Known rows, with every step that occurs
U -> K -> A -> W: [ 3.69  4.21 -0.90 -2.31 -2.94 -4.67 -0.02  4.02 -0.87  0.36  2.95  0.67
 -1.11  5.14  6.98  2.74  1.76 -2.37 -4.63 -0.32]
K -> A -> E -> W -> U -> Y: [ 1.35  7.32 -1.13  1.32  0.55 -3.78 -2.08  4.49 -2.88 -2.14  2.70 -2.42
 -3.99 -2.09 -0.44  0.91  3.98  0.57 -6.35 -1.96]
W -> U -> Y: [ 0.03  1.27 -4.28  0.39 -1.62  1.82  0.28  5.42 -2.87 -1.71  3.38 -3.62
 -5.45  1.56  4.05  3.10 -0.32 -0.22 -0.75  0.16]
K -> U -> Y: [ 0.88  3.49 -2.82  0.30  0.80 -1.75  1.57  3.87 -0.79 -2.49  5.37 -2.38
 -3.73 -2.00  3.29  4.81  0.72 -0.99 -2.59 -3.64]
E -> K -> W -> U -> Y: [-2.52  1.44 -4.43  1.23 -1.67  6.07  3.31  2.97 -6.43  2.28  4.74 -2.75
 -6.79 -3.66 -0.81  1.37  3.07 -0.33 -1.38 -4.44]
Y -> E: [-1.96  2.07 -0.39 -5.00  1.13  1.32 -0.42 -1.52  4.63  0.98 -0.59  2.34
 -1.23 -0.43 -0.61 -0.52 -0.40  1.83  0.92  2.11]
Y -> A: [-3.27 -1.50 -1.10  1.15  0.95  0.65  5.54  0.81  0.77 -5.51  0.58  2.74
 -1.14 -0.95  0.11  3.15 -0.99  0.89  1.44  1.07]
E -> K -> A: [-2.69  4.26 -0.58 -0.84  0.67 -1.55  2.03  0.25 -5.76  1.64  3.69 -0.67
 -1.07 -5.29 -2.87 -2.09  3.32  0.15 -1.84 -2.08]
A -> W: [ 3.37  3.27  1.15 -2.79 -3.80 -0.03  0.16  1.94  4.47  1.97 -2.26  2.00
 -1.13  1.94  0.00 -0.05 -2.47 -3.23 -1.00  0.18]
K -> U -> A -> W: [ 2.34  6.45  0.30 -3.47 -4.30 -2.18  1.43  7.52  4.04  0.10  5.19 -0.04
 -3.04 -2.05  2.12  3.41 -1.02 -1.23 -0.80 -3.35]
K -> W: [-0.81  0.53 -0.61  1.73 -1.17  3.60 -0.48  0.09 -2.60 -0.13  1.59 -0.15
 -3.38 -1.85  0.41  0.35  3.06  1.10 -0.18 -2.92]
A -> E -> K -> U: [ 2.17  3.57  1.75 -1.03 -0.35  0.26 -0.10  2.95  4.66  3.97  2.64  0.70
 -2.07 -2.70 -7.04  1.61  0.18 -1.38 -3.40 -5.32]
U -> Y: [ 1.62 -1.19 -4.60  1.55  0.63 -1.23  2.63  2.01 -0.54 -4.16  0.68 -2.81
 -1.04 -0.45  3.91  4.18  0.12 -1.06 -3.30  0.44]
A -> W -> U: [ 2.50  5.09  0.65 -3.55 -5.65  2.22 -1.18  5.04  2.56  3.26 -0.02  0.86
 -4.82  3.44  0.64 -0.16 -2.90 -2.80  0.49 -0.01]
Y -> K: [-5.76  0.40 -0.90 -5.39  0.68  0.21 -0.05 -0.57  1.83  1.23 -0.01  4.92
  1.07 -1.46  3.31  2.89 -1.73  1.75  1.32  2.13]
K -> A -> E -> U -> Y -> W: [ 2.06  7.53  2.17 -1.52 -0.45 -6.72 -2.53  5.00  0.82 -2.14  6.75  0.20
 -1.32 -4.42 -1.10  1.54 -0.24  1.45 -6.35  0.29]
A -> E -> W -> U: [ 1.91  3.65  0.54  1.42 -0.28  1.42 -2.07  3.03  1.73  2.90 -0.86 -0.62
 -3.63  1.03 -4.49  0.09  1.11 -0.43 -3.95 -2.70]
E -> K -> W -> U: [-3.30  2.00 -2.08  0.43 -1.99  6.65  1.88  2.00 -6.24  4.43  4.48 -1.36
 -6.29 -3.29 -2.85 -0.77  3.03  0.26  0.36 -4.61]
E -> K -> A -> W: [-0.42  6.32  0.16 -2.71 -1.85 -1.56  2.07  1.51 -3.00  2.88  2.24  0.66
 -1.77 -4.06 -2.82 -2.04  1.75 -1.92 -2.53 -1.95]
A -> E -> U -> K -> W: [ 4.77  3.22  2.61  1.01 -0.32 -1.38 -2.20  3.36  3.73  3.29  4.74  0.51
 -2.45  2.79 -1.33  1.52  0.32 -0.81 -6.12 -4.27]
A -> W -> U -> K: [ 3.90  3.81 -0.84 -3.65 -6.04  1.53 -0.32  6.29  2.19  3.89  1.33  0.74
 -4.81  7.33  4.63  2.29 -2.27 -3.74 -1.26 -0.24]

Rows
[-2.13  3.82 -0.51 -1.13  0.53  1.36  2.99  1.23 -2.93  4.19  5.20 -0.32
 -2.93 -4.47 -3.61  0.25  1.36 -1.14 -0.69 -5.30] => E -> K -> U
[ 2.37  0.74  1.21 -0.50 -0.44  0.70  0.16  1.50  4.90  3.43 -0.48  0.72
 -0.18 -1.61 -7.07  0.79 -0.14 -1.27 -3.48 -2.72] => A -> E -> K
[ 3.76  0.15  0.24 -0.91 -3.26 -2.47  0.25  6.55  7.50 -2.00  0.99 -0.83
  0.88 -1.34 -0.78  3.85 -0.68  1.00 -2.65 -0.23] => U -> A -> E
[ 3.09  2.75 -0.50  1.42 -0.61  0.80 -1.35  4.01  1.49  3.34  0.30 -0.77
 -3.62  4.22 -1.34  2.09  1.55 -1.19 -5.26 -2.97] => A -> E -> W -> U -> K
[ 2.67  4.60  1.04 -1.66 -2.31 -2.76 -0.32  7.43  5.60 -0.62  5.63 -0.75
 -2.19 -2.77 -0.43  4.40  0.04  0.62 -2.08 -4.23] => K -> U -> A -> E
[-6.88  2.07 -2.57 -4.93 -3.03  4.03 -0.47  4.62 -0.74  0.94  4.26  2.96
 -4.30 -2.74  5.49  4.32  0.38  3.61  2.21 -0.03] => Y -> K -> W -> U -> A
[-1.05  3.95 -3.42 -1.03 -0.56  0.92  7.64  3.95 -0.60 -0.37  4.69  0.33
 -4.80 -4.20 -1.05  4.56 -0.44 -3.05 -2.55 -4.34] => E -> K -> U -> Y -> A -> W
[-3.66  1.55 -4.80 -3.06 -1.26  1.99  0.24  5.12 -1.55 -0.84  3.37 -0.58
 -4.79  0.63  6.11  4.92 -1.51  0.87 -0.02  1.52] => W -> U -> Y -> K
[-3.71  2.33 -4.76 -3.11  1.46 -3.79  1.43  2.32 -1.56 -4.69  2.58  0.88
 -0.61 -3.39  7.22  5.61  0.70  1.26 -3.30  2.11] => U -> Y -> K -> A
[-4.81  5.89  0.30 -4.57  1.70 -3.46 -2.05  0.66  0.85  0.45  0.69  4.72
  0.10 -3.75  0.81  1.88  1.64  2.43 -3.11  0.52] => Y -> K -> A -> E -> W
[-3.11 -0.74 -5.25 -2.77  1.25 -1.08  2.56  1.64  0.95 -3.25  0.60  1.14
 -0.26 -1.57  6.48  6.48 -1.24  0.33 -2.39  2.20] => U -> Y -> K
[-6.05  3.98 -0.25 -6.07  0.88 -0.34 -0.51  1.33  1.62  1.98  3.82  4.78
 -1.31 -2.80  3.41  3.99 -1.27  1.58  1.28 -1.15] => Y -> K -> U
[-2.12  0.28 -4.96  1.19 -1.08  2.34  3.89  5.94 -2.41 -5.20  3.80 -1.96
 -6.21  0.87  4.21  5.14 -0.99  0.27  0.15  0.77] => W -> U -> Y -> A
[ 0.47  1.04  0.98  2.24  0.56 -0.08  3.75  3.56  3.53 -2.81  4.61  3.06
 -3.46  1.14 -0.88  4.46 -0.45  0.29 -3.42 -2.66] => Y -> A -> E -> U -> K -> W
[-2.02  3.70 -3.03  1.45 -0.99  1.71  2.07  4.51 -5.34  1.17  2.34 -2.99
 -4.39 -0.93  1.08 -0.12  2.39  0.73 -1.41 -1.58] => E -> W -> U -> A
[ 1.60  2.04 -1.69 -0.46 -0.44 -4.54 -0.15  2.73 -3.76 -0.84  4.44 -0.65
 -0.37  3.90  7.02  2.69  3.44 -0.30 -3.95 -0.48] => U -> K -> A
[-1.48  6.68 -0.96 -7.73 -1.67  1.50  3.41  3.03  5.56  4.06  3.44  2.29
 -3.83 -4.08 -2.21  0.94 -0.65 -0.17 -0.24 -1.67] => Y -> E -> K -> U -> A -> W
[ 1.50 -2.07 -4.03  2.44  0.88 -1.30  5.38  3.89  4.60 -8.18  0.21  0.04
 -1.80 -0.59  1.39  7.63 -1.21 -0.66 -3.98  0.59] => U -> Y -> A -> E
[-2.51  0.50 -1.66  1.04 -0.58  4.89  2.97 -0.45 -4.69  3.39  2.67 -0.39
 -3.32 -4.57 -3.40 -0.57  3.26 -0.17 -0.88 -4.48] => E -> K -> W
[-1.07  7.13  0.74 -4.99  2.45 -3.18 -0.66  0.54  0.67  2.60  6.29  1.70
 -2.49  1.08  2.61 -1.45  0.67  1.56 -2.95  0.44] => Y -> E -> U -> K -> A
[ 1.77  2.37 -0.42 -1.59 -4.81  0.85 -1.50  9.05  3.61  0.18  3.60 -2.12
 -3.87  0.79  0.23  2.81 -1.06  1.32 -0.17 -0.39] => W -> U -> A -> E
[ 3.39  2.42 -0.68 -3.14 -5.61 -1.78  2.48  6.46  5.52 -0.92  0.43  0.08
 -0.22 -0.49  2.46  2.58 -1.98 -1.32 -1.14  0.80] => U -> A -> W
[-1.16  2.56 -3.48  1.13  1.35 -1.35  5.13  4.35 -0.31 -5.95  5.78 -0.61
 -4.50 -2.67  3.41  6.74  0.06 -0.44 -1.67 -2.91] => K -> U -> Y -> A
[-0.84  1.83 -5.92 -0.78  3.18  0.21  3.61 -0.24  0.22 -2.55 -0.80 -1.42
 -2.82 -1.53  2.73  2.78  1.53  0.11 -4.40  0.95] => U -> Y -> E -> W
[ 2.48  5.40 -2.42 -5.15 -4.56  2.19  0.32  5.57  4.50  1.14  0.16  0.34
 -6.14  2.99  2.95  2.23 -2.96 -2.59 -1.14  1.31] => A -> W -> U -> Y -> E
[ 0.67  8.80  1.36 -6.51  0.46 -3.18 -0.59  1.52  2.98  3.57  5.12  2.78
 -3.05  2.07  2.59 -1.47 -0.59 -0.14 -3.46  0.53] => Y -> E -> U -> K -> A -> W
